Each row comes from the steps of one walk. Every step used is in the known rows, and no mark comes twice. Write the walk behind each row, first mark first.
In the rows, 128 means zero.
Known rows:
j, k, d, b, r, s, a, v: 117 141 129 122 119 122 129 121 118 130 115 120 99 117 138 128 142 127
 147 125 139 143 117 164 139 146 129 157 110 113 136 125 141 143 60 116
 116 124 127 113 149 125 150 120 156 136 159 115 133
l, a, v: 133 125 142 127 139 138 125 114 125 144 111 134 132 119 119 118 131 109
 132 126 104 103 120 134 143 135 127 136 117 131 135 129 129 137 122 126
 154 140 137 118 162 120 136 107 134 125 130 111 126
h, a, l, j, k, d, b: 130 116 127 130 133 109 141 132 139 128 132 126 120 138 126 123 136 123
 203 121 113 130 123 142 142 143 130 148 133 116 118 133 124 147 123 142
 160 145 128 117 128 122 121 109 141 111 115 121 141
l, j, k, d, b, r: 132 135 124 121 134 119 126 128 132 125 125 125 116 139 125 125 125 117
 186 124 116 147 144 143 132 139 120 150 131 118 111 121 133 143 127 135
 129 154 121 111 156 118 143 109 135 125 143 114 152
b, d, k, j, l, a, s: 127 133 144 127 132 151 151 120 119 128 133 138 117 130 121 107 152 123
 165 114 98 109 99 113 146 144 153 147 113 119 101 128 137 141 93 137
 129 141 127 126 141 155 144 116 148 139 126 130 145
d, k, j, l, a: 136 128 141 126 140 150 128 115 124 125 125 148 129 140 121 115 138 121
 150 121 91 123 110 120 131 135 151 137 143 129 105 133 119 134 122 133
 114 150 131 126 163 162 144 132 154 128 107 135 133
h, a, l, j, k: 133 107 134 127 144 120 141 124 141 133 126 135 133 135 126 131 129 124
 176 137 102 113 122 106 133 144 143 140 133 118 115 134 127 145 136 136
 176 139 130 121 125 117 111 111 136 117 95 114 126
d, b: 133 127 137 127 119 137 119 119 109 115 112 132 134 121 120 136 115 112
 126 116 120 121 137 165 121 132 119 142 123 137 132 122 130 132 141 126
 114 147 127 112 170 132 138 133 125 120 141 112 134
u, a: 133 113 139 128 120 124 129 115 118 127 114 140 148 123 123 132 128 123
 134 116 124 115 126 144 116 129 114 130 127 136 128 126 127 134 132 121
 108 142 132 118 174 130 127 122 107 113 131 104 129
s, a, l, j, k, d, b, r: 123 125 124 126 131 130 130 132 131 124 126 122 114 137 126 131 131 129
 201 139 115 134 138 129 140 138 129 154 118 109 107 121 136 144 111 129
 126 143 117 107 125 121 136 106 150 103 126 114 130
r, s, a: 133 122 132 127 124 133 119 122 119 114 104 142 135 125 128 145 122 120
 109 128 135 122 122 142 113 133 127 128 128 130 138 130 128 133 134 117
 107 135 135 126 180 130 144 138 136 127 125 106 101
q, v: 131 123 136 120 127 130 128 118 107 132 113 125 125 125 122 138 139 112
 126 127 115 107 138 149 120 137 125 141 123 136 127 131 130 139 166 121
 160 139 136 132 154 130 135 133 114 119 149 112 129
b, r, s, a, l, j, k: 130 122 132 120 140 132 132 126 135 123 119 135 119 131 128 146 137 123
 164 156 121 128 127 98 127 144 143 139 121 108 111 126 141 138 119 118
 142 129 127 113 138 117 139 124 157 129 100 107 104
b, d, k, j, l, a: 132 134 136 124 135 154 135 119 132 122 129 149 116 133 121 108 134 123
 159 114 94 112 109 115 138 135 145 143 126 123 103 130 127 139 109 141
 107 149 125 124 152 153 146 122 147 136 130 134 142
a, u: 128 122 147 131 124 151 135 120 125 121 110 139 139 132 123 131 127 115
 122 118 125 97 140 142 133 134 129 137 112 134 134 124 143 133 133 122
 125 140 128 123 168 124 131 103 109 120 137 100 133
u, a, h: 124 111 139 137 116 128 133 117 124 137 120 140 142 112 120 126 137 125
 158 120 125 114 129 144 122 128 121 127 127 136 138 120 139 138 134 113
 118 132 131 115 170 133 121 119 114 113 130 107 129
a, l: 130 113 138 132 124 142 137 118 124 119 120 135 130 135 120 146 133 109
 140 136 114 101 139 125 131 133 123 143 110 132 116 130 139 143 136 123
 152 129 132 118 140 120 135 115 123 117 126 111 124
b, d: 130 125 131 127 121 139 132 121 129 120 116 140 126 124 123 133 116 114
 132 118 120 102 139 136 128 132 111 143 106 133 123 123 139 145 131 134
 124 140 126 121 157 115 138 112 109 129 161 108 138
h, a: 135 115 135 132 127 112 124 119 135 118 119 143 141 126 122 127 114 118
 136 119 115 113 122 151 124 135 133 139 132 137 136 128 124 138 134 128
 128 140 133 131 158 133 119 119 113 128 125 110 129
k, d, b, r, s, a, p: 123 145 137 134 113 123 124 129 138 105 119 129 108 124 122 116 125 116
 171 118 157 139 123 171 126 136 122 142 120 122 134 119 137 123 99 106
 85 127 122 129 164 123 152 119 142 131 163 109 129
k, j, l, a, p: 138 137 146 135 140 146 141 119 144 135 130 142 136 142 119 107 136 113
 177 124 111 118 107 103 132 136 131 140 135 129 105 135 122 123 122 122
 156 136 124 135 143 125 136 123 156 118 121 126 134
k, d, b, r, s, a, l: 123 130 130 132 110 121 124 129 127 99 126 128 108 133 121 135 144 112
 173 131 141 132 128 163 137 135 125 149 102 117 128 123 143 136 98 114
 102 126 128 116 149 132 153 120 146 134 139 115 119
q, n, d, b, r, s, a: 143 137 135 127 110 132 97 137 113 100 125 126 123 102 120 119 130 118
 127 135 151 134 128 191 122 147 142 150 130 117 154 119 132 126 119 105
 84 127 129 100 172 137 159 160 141 151 160 111 99
q, n, d: 145 120 135 132 123 146 116 131 118 119 128 131 136 118 122 125 130 115
 118 133 131 108 146 161 122 144 127 145 129 129 141 129 127 142 147 118
 130 134 135 108 166 120 149 139 113 130 164 110 116
s, a, v, q, n, d, k, j: 130 135 155 138 129 164 131 129 116 103 121 130 124 111 134 116 153 135
 118 124 129 122 148 166 143 142 154 143 143 119 145 127 124 120 124 117
 91 122 123 118 130 160 145 144 130 121 137 116 104
j, k, d, b, r: 126 133 123 122 120 127 131 120 124 123 125 127 110 132 130 124 125 119
 166 120 121 142 137 161 130 136 120 162 118 126 114 122 136 147 94 127
 111 140 123 110 151 128 144 110 130 132 164 118 157
q, v, a: 130 130 135 115 129 124 118 112 95 131 113 127 123 117 123 135 130 115
 139 127 118 98 127 142 121 129 127 137 120 139 138 131 117 126 141 116
 135 141 140 135 131 134 133 136 122 119 142 115 125
p, a, v, q: 128 136 148 115 124 142 140 114 127 122 101 130 132 114 129 132 102 102
 129 113 125 116 149 156 145 133 122 131 113 135 134 124 135 122 104 119
 125 129 126 124 134 108 132 116 121 138 120 112 122
k, d, b, r, s, a, v: 119 143 136 128 112 115 118 124 120 114 114 121 108 120 126 126 142 115
 147 122 144 138 124 176 142 141 124 148 106 118 145 121 142 135 86 115
 108 126 130 120 158 127 153 119 143 137 157 110 125
r, s, a, v: 124 127 142 128 126 134 126 118 114 129 102 133 127 115 130 142 136 120
 103 129 136 114 120 141 129 140 129 131 115 125 146 130 136 135 111 114
 134 124 136 125 165 119 142 132 139 126 131 104 104
r, s: 136 124 137 126 124 129 127 120 124 111 111 140 129 130 125 144 129 105
 114 124 134 121 128 143 116 136 123 129 123 134 134 131 133 137 141 121
 128 135 139 125 182 124 147 136 128 144 132 109 117
p, a, l, j: 134 121 143 119 130 136 127 126 137 121 113 134 142 135 114 137 106 101
 169 129 115 112 150 123 137 142 128 125 117 124 108 127 137 135 144 120
 156 146 127 116 145 99 127 118 134 106 86 113 112
j, k, d: 129 118 121 126 130 136 143 120 128 134 118 133 121 142 137 133 128 122
 145 119 119 126 138 133 124 135 113 148 124 130 114 135 128 157 111 131
 136 139 132 119 160 118 140 106 124 118 157 115 146
n, d: 145 120 134 140 121 141 121 119 125 119 121 135 142 122 122 133 126 113
 117 129 127 108 146 145 130 141 125 147 131 137 137 130 132 137 140 115
 127 137 132 115 158 115 150 132 119 117 155 114 126
l, j, k, d, b, r, s, a: 131 136 122 120 131 117 119 132 129 118 116 127 113 133 131 130 128 124
 173 127 134 155 127 146 124 141 127 139 132 111 126 124 130 136 115 127
 105 147 125 114 168 124 150 127 156 129 131 112 124
c, h, a, v, q: 129 126 140 129 125 128 153 108 122 125 114 135 135 111 123 129 121 111
 139 124 123 100 125 165 135 129 135 137 108 143 150 128 126 130 138 134
 154 127 141 123 128 121 121 118 95 134 116 117 122
q, n, d, b: 145 127 137 131 114 145 108 134 104 113 126 124 132 109 120 119 129 114
 121 123 135 118 142 188 123 144 125 151 130 128 145 125 125 137 143 119
 117 138 129 99 169 127 152 151 123 129 167 116 121

Which walk is each row?
126 126 143 128 125 127 133 112 99 126 117 130 135 123 124 133 125 116
 141 125 123 104 119 133 131 132 130 137 106 136 134 125 128 129 101 117
 124 135 136 127 134 126 134 118 125 127 127 109 127
v, a, s
128 125 151 125 126 128 150 111 116 128 110 130 136 112 132 133 139 119
 133 115 123 113 134 143 134 124 115 131 120 135 142 125 130 121 118 125
 116 125 130 124 140 128 128 111 105 132 130 103 129
u, a, v, q
128 125 122 124 123 136 136 122 115 128 117 128 117 133 134 130 125 123
 150 110 124 135 134 160 124 135 113 152 125 129 120 131 127 150 111 132
 123 144 127 112 160 127 142 116 133 115 161 120 152
j, k, d, b
128 124 125 125 131 132 135 136 123 124 118 125 113 137 132 141 143 125
 176 127 136 136 122 131 130 139 125 135 127 108 120 136 128 143 120 129
 138 141 130 112 153 120 147 129 165 111 115 117 113
r, s, a, l, j, k, d, b
131 115 132 122 142 142 137 129 125 130 112 134 126 132 132 153 136 126
 147 145 123 121 122 96 122 140 135 130 130 111 117 135 131 141 132 124
 155 134 132 115 146 116 137 133 159 115 94 110 98
r, s, a, l, j, k
131 137 154 114 146 160 145 123 116 123 129 135 111 128 130 108 151 120
 150 121 95 123 117 136 144 134 152 137 137 121 124 132 117 123 114 140
 126 130 130 127 136 167 142 128 145 161 114 130 123
d, k, j, l, a, v, q, n
125 125 139 117 126 130 127 114 98 129 122 123 116 119 121 140 142 112
 159 138 113 86 127 130 133 130 130 142 106 132 128 134 125 130 133 115
 155 130 141 130 104 131 132 129 129 116 132 119 122
q, v, a, l
143 128 134 128 139 139 129 117 130 132 129 143 144 148 121 121 142 112
 158 127 96 123 110 111 133 135 132 141 132 132 108 137 121 131 129 133
 149 147 130 127 156 139 140 131 153 126 111 128 127
k, j, l, a
127 146 147 113 121 134 121 131 106 101 113 122 108 100 131 128 133 113
 128 129 142 136 129 185 132 134 135 143 115 117 157 115 133 112 106 119
 95 117 125 115 148 143 146 141 132 175 142 104 101
d, b, r, s, a, v, q, n
137 140 145 126 123 139 123 131 123 106 123 125 116 101 132 124 143 114
 120 144 147 123 140 164 140 143 139 148 121 117 162 122 137 119 105 109
 107 107 131 116 137 127 158 140 127 170 156 105 94
b, r, s, a, v, q, n, d
128 126 147 136 128 145 132 116 122 101 117 147 130 141 122 131 137 123
 127 115 112 129 141 142 123 138 144 133 139 132 110 127 130 136 148 125
 100 146 126 126 166 159 136 129 127 112 118 116 134
d, k, j
136 119 129 121 146 140 134 121 126 138 113 136 136 134 130 140 118 123
 143 131 107 125 140 107 118 139 126 134 140 125 113 130 128 143 153 134
 156 151 128 115 161 113 130 121 133 114 117 108 130
l, j, k
133 142 146 126 118 146 114 130 110 110 123 117 121 93 128 116 131 121
 131 135 136 123 147 188 145 138 137 160 122 120 160 114 132 115 106 113
 93 118 119 105 123 132 150 137 127 146 165 109 110
s, a, v, q, n, d, b, r
139 141 146 126 117 147 120 135 101 108 115 118 120 93 134 126 142 117
 108 124 154 124 131 192 135 140 133 143 128 119 173 127 125 114 118 114
 103 117 131 110 150 133 159 161 139 151 155 112 94
r, s, a, v, q, n, d, b
137 139 146 125 144 143 149 115 130 133 124 134 132 136 129 122 150 107
 157 126 99 122 118 113 152 130 131 142 125 131 121 136 123 117 112 137
 158 132 129 134 122 141 140 120 151 143 110 127 127
k, j, l, a, v, q
135 131 137 123 122 120 123 118 131 104 119 139 121 130 121 140 128 103
 131 135 130 128 132 142 121 138 130 139 117 130 127 121 143 134 125 115
 117 131 134 124 173 126 148 127 125 159 138 106 124
b, r, s
137 130 147 132 136 152 137 121 133 130 126 143 144 148 121 112 148 114
 156 120 106 107 111 115 146 138 141 141 122 128 117 134 131 126 118 132
 146 147 127 126 157 142 135 111 146 125 109 121 132
k, j, l, a, u
129 112 137 132 138 141 124 128 127 125 114 135 142 137 119 147 127 123
 157 144 111 104 140 106 130 132 129 129 124 121 120 128 131 135 161 125
 147 143 126 120 143 115 128 117 136 93 98 106 102
s, a, l, j
123 127 143 127 132 148 138 117 117 124 101 132 133 115 134 141 122 123
 115 126 119 111 141 141 137 124 122 137 120 133 144 125 129 121 120 124
 116 126 125 128 134 126 134 117 123 123 131 103 112
s, a, v, q
142 121 129 119 139 143 125 116 122 144 121 140 136 132 122 125 119 112
 144 130 96 107 109 114 129 129 126 140 126 135 121 133 121 137 120 133
 140 145 137 121 163 127 144 122 144 137 126 125 128
j, l, a
135 133 159 140 129 135 137 127 132 101 135 132 122 111 130 103 156 126
 138 116 124 125 137 179 150 149 164 146 151 121 148 130 122 121 124 126
 111 122 128 127 123 164 130 138 117 145 132 121 122
h, a, v, q, n, d, k, j
134 109 144 130 132 120 137 123 127 127 123 134 146 131 116 138 144 119
 172 132 116 108 132 109 128 133 119 122 126 122 118 128 131 134 158 127
 146 142 131 113 150 117 124 112 119 103 96 104 120
u, a, l, j
127 129 128 121 133 128 133 125 112 128 127 123 113 134 129 129 126 121
 205 125 117 123 129 122 140 131 117 140 120 119 121 133 119 138 107 134
 134 148 130 112 115 117 138 113 152 106 122 123 137
v, a, l, j, k, d, b
133 118 130 127 134 150 127 118 128 155 127 142 132 122 118 119 127 113
 169 135 97 106 112 114 135 128 131 139 125 135 129 127 133 142 122 126
 152 136 136 120 160 131 137 121 150 138 125 127 126
j, l, a, h
137 119 141 132 135 137 136 119 118 136 117 133 140 126 117 119 137 108
 143 124 107 107 111 132 135 137 134 137 115 133 125 126 130 137 124 124
 148 143 137 119 169 130 137 106 133 128 121 108 125
l, a, s
139 134 150 129 137 159 124 124 115 136 139 129 120 120 122 97 163 125
 140 130 105 112 112 139 150 155 161 149 140 115 129 137 124 138 106 124
 139 131 136 111 144 150 154 142 154 138 138 137 123
q, n, d, k, j, l, a, v
134 120 122 124 143 132 139 127 136 138 119 131 126 149 133 132 128 122
 165 123 113 133 143 117 126 138 114 136 135 123 114 135 125 153 142 140
 153 152 130 122 161 111 138 106 128 109 135 111 140
l, j, k, d
130 129 134 119 132 131 125 129 121 117 117 127 115 124 125 140 134 123
 168 147 126 137 123 124 127 143 143 143 123 108 117 122 139 132 116 120
 128 135 123 105 140 125 141 136 167 129 104 113 109
d, b, r, s, a, l, j, k
126 123 138 127 114 142 122 119 133 132 111 138 139 115 117 124 101 107
 152 118 126 117 146 152 133 136 130 128 119 136 128 118 145 140 121 106
 128 137 127 115 166 113 124 124 130 118 121 116 122
p, a, h
128 116 123 126 139 133 143 134 134 130 118 131 116 147 135 144 145 125
 171 137 130 128 127 103 129 140 123 131 125 109 116 140 131 150 122 129
 152 134 135 120 148 114 145 118 154 113 111 112 108
r, s, a, l, j, k, d
124 111 122 129 141 140 142 131 135 138 119 129 126 147 133 139 135 133
 181 137 113 119 139 104 134 135 120 140 124 114 109 136 128 154 126 133
 153 141 128 118 133 110 132 102 143 89 118 112 119
s, a, l, j, k, d
124 134 138 126 123 150 141 118 124 111 129 142 114 137 126 127 134 129
 143 113 108 115 127 121 131 139 138 148 119 124 100 130 137 143 112 139
 109 139 121 128 140 147 143 129 132 132 143 131 148
b, d, k, j, l
130 109 126 131 142 111 147 130 153 133 133 132 123 149 129 126 138 123
 199 129 109 120 126 116 141 144 132 143 131 116 114 138 126 155 126 141
 172 140 133 125 128 115 118 95 131 112 111 116 137
h, a, l, j, k, d
143 132 149 135 127 158 136 129 125 87 130 139 126 127 128 117 145 120
 129 120 128 131 157 167 129 137 147 140 150 128 132 128 121 122 155 125
 85 133 125 119 149 167 151 146 116 138 139 121 118
v, q, n, d, k, j
128 128 149 122 116 153 129 120 131 119 101 138 144 126 122 123 103 109
 128 106 131 101 143 160 139 140 133 130 111 133 129 122 143 130 106 112
 114 144 124 119 171 110 125 105 118 118 120 107 127
p, a, u
123 124 136 125 122 152 133 118 121 112 113 144 113 117 123 126 112 124
 124 111 114 102 138 143 126 132 130 139 116 129 120 120 138 146 127 133
 85 142 127 120 163 134 142 112 111 131 157 114 144
b, d, k
127 123 124 124 137 124 137 131 144 122 126 130 109 145 131 139 145 121
 187 148 127 135 131 107 135 142 132 141 117 106 111 131 139 147 107 124
 143 131 130 120 139 112 145 109 152 126 116 110 115
b, r, s, a, l, j, k, d
138 129 142 139 123 150 129 116 121 114 132 137 131 136 125 128 146 126
 131 127 114 123 134 128 132 149 150 152 145 129 114 135 130 136 120 121
 109 136 127 121 142 146 156 151 142 117 135 138 136
n, d, k, j, l
130 139 152 123 145 154 148 112 122 125 121 138 117 130 130 116 148 118
 150 119 92 122 117 119 151 130 150 139 135 128 120 133 122 119 106 138
 122 135 128 132 130 164 144 122 150 146 106 133 133
d, k, j, l, a, v, q
128 135 145 129 129 139 125 112 123 123 114 139 128 117 123 121 103 117
 157 122 131 102 124 127 121 125 120 132 121 137 134 126 122 118 111 109
 109 132 128 133 135 111 132 114 127 119 144 110 132
v, a, p
120 129 136 125 124 130 120 114 101 145 119 128 118 104 121 128 135 116
 163 130 118 96 130 141 129 127 129 134 118 137 147 125 130 131 141 108
 146 132 139 133 128 138 126 134 127 121 143 117 125
q, v, a, h
129 126 145 120 116 137 136 117 117 128 108 128 144 124 120 130 111 107
 132 114 127 115 133 153 134 146 133 134 106 132 115 122 141 137 101 110
 138 136 130 118 157 109 128 117 125 121 116 110 125
p, a, s
149 140 146 127 139 152 138 128 126 131 139 125 131 123 129 104 163 109
 154 133 113 117 124 133 155 142 140 151 132 122 137 139 119 120 115 131
 161 124 131 119 122 139 152 140 148 155 136 129 113
k, j, l, a, v, q, n, d
128 132 146 116 130 145 133 130 111 115 107 130 119 111 138 138 135 118
 108 128 141 118 131 158 127 131 128 129 120 122 157 128 126 123 122 124
 119 116 135 126 156 134 142 136 126 161 134 100 89
r, s, a, v, q, n
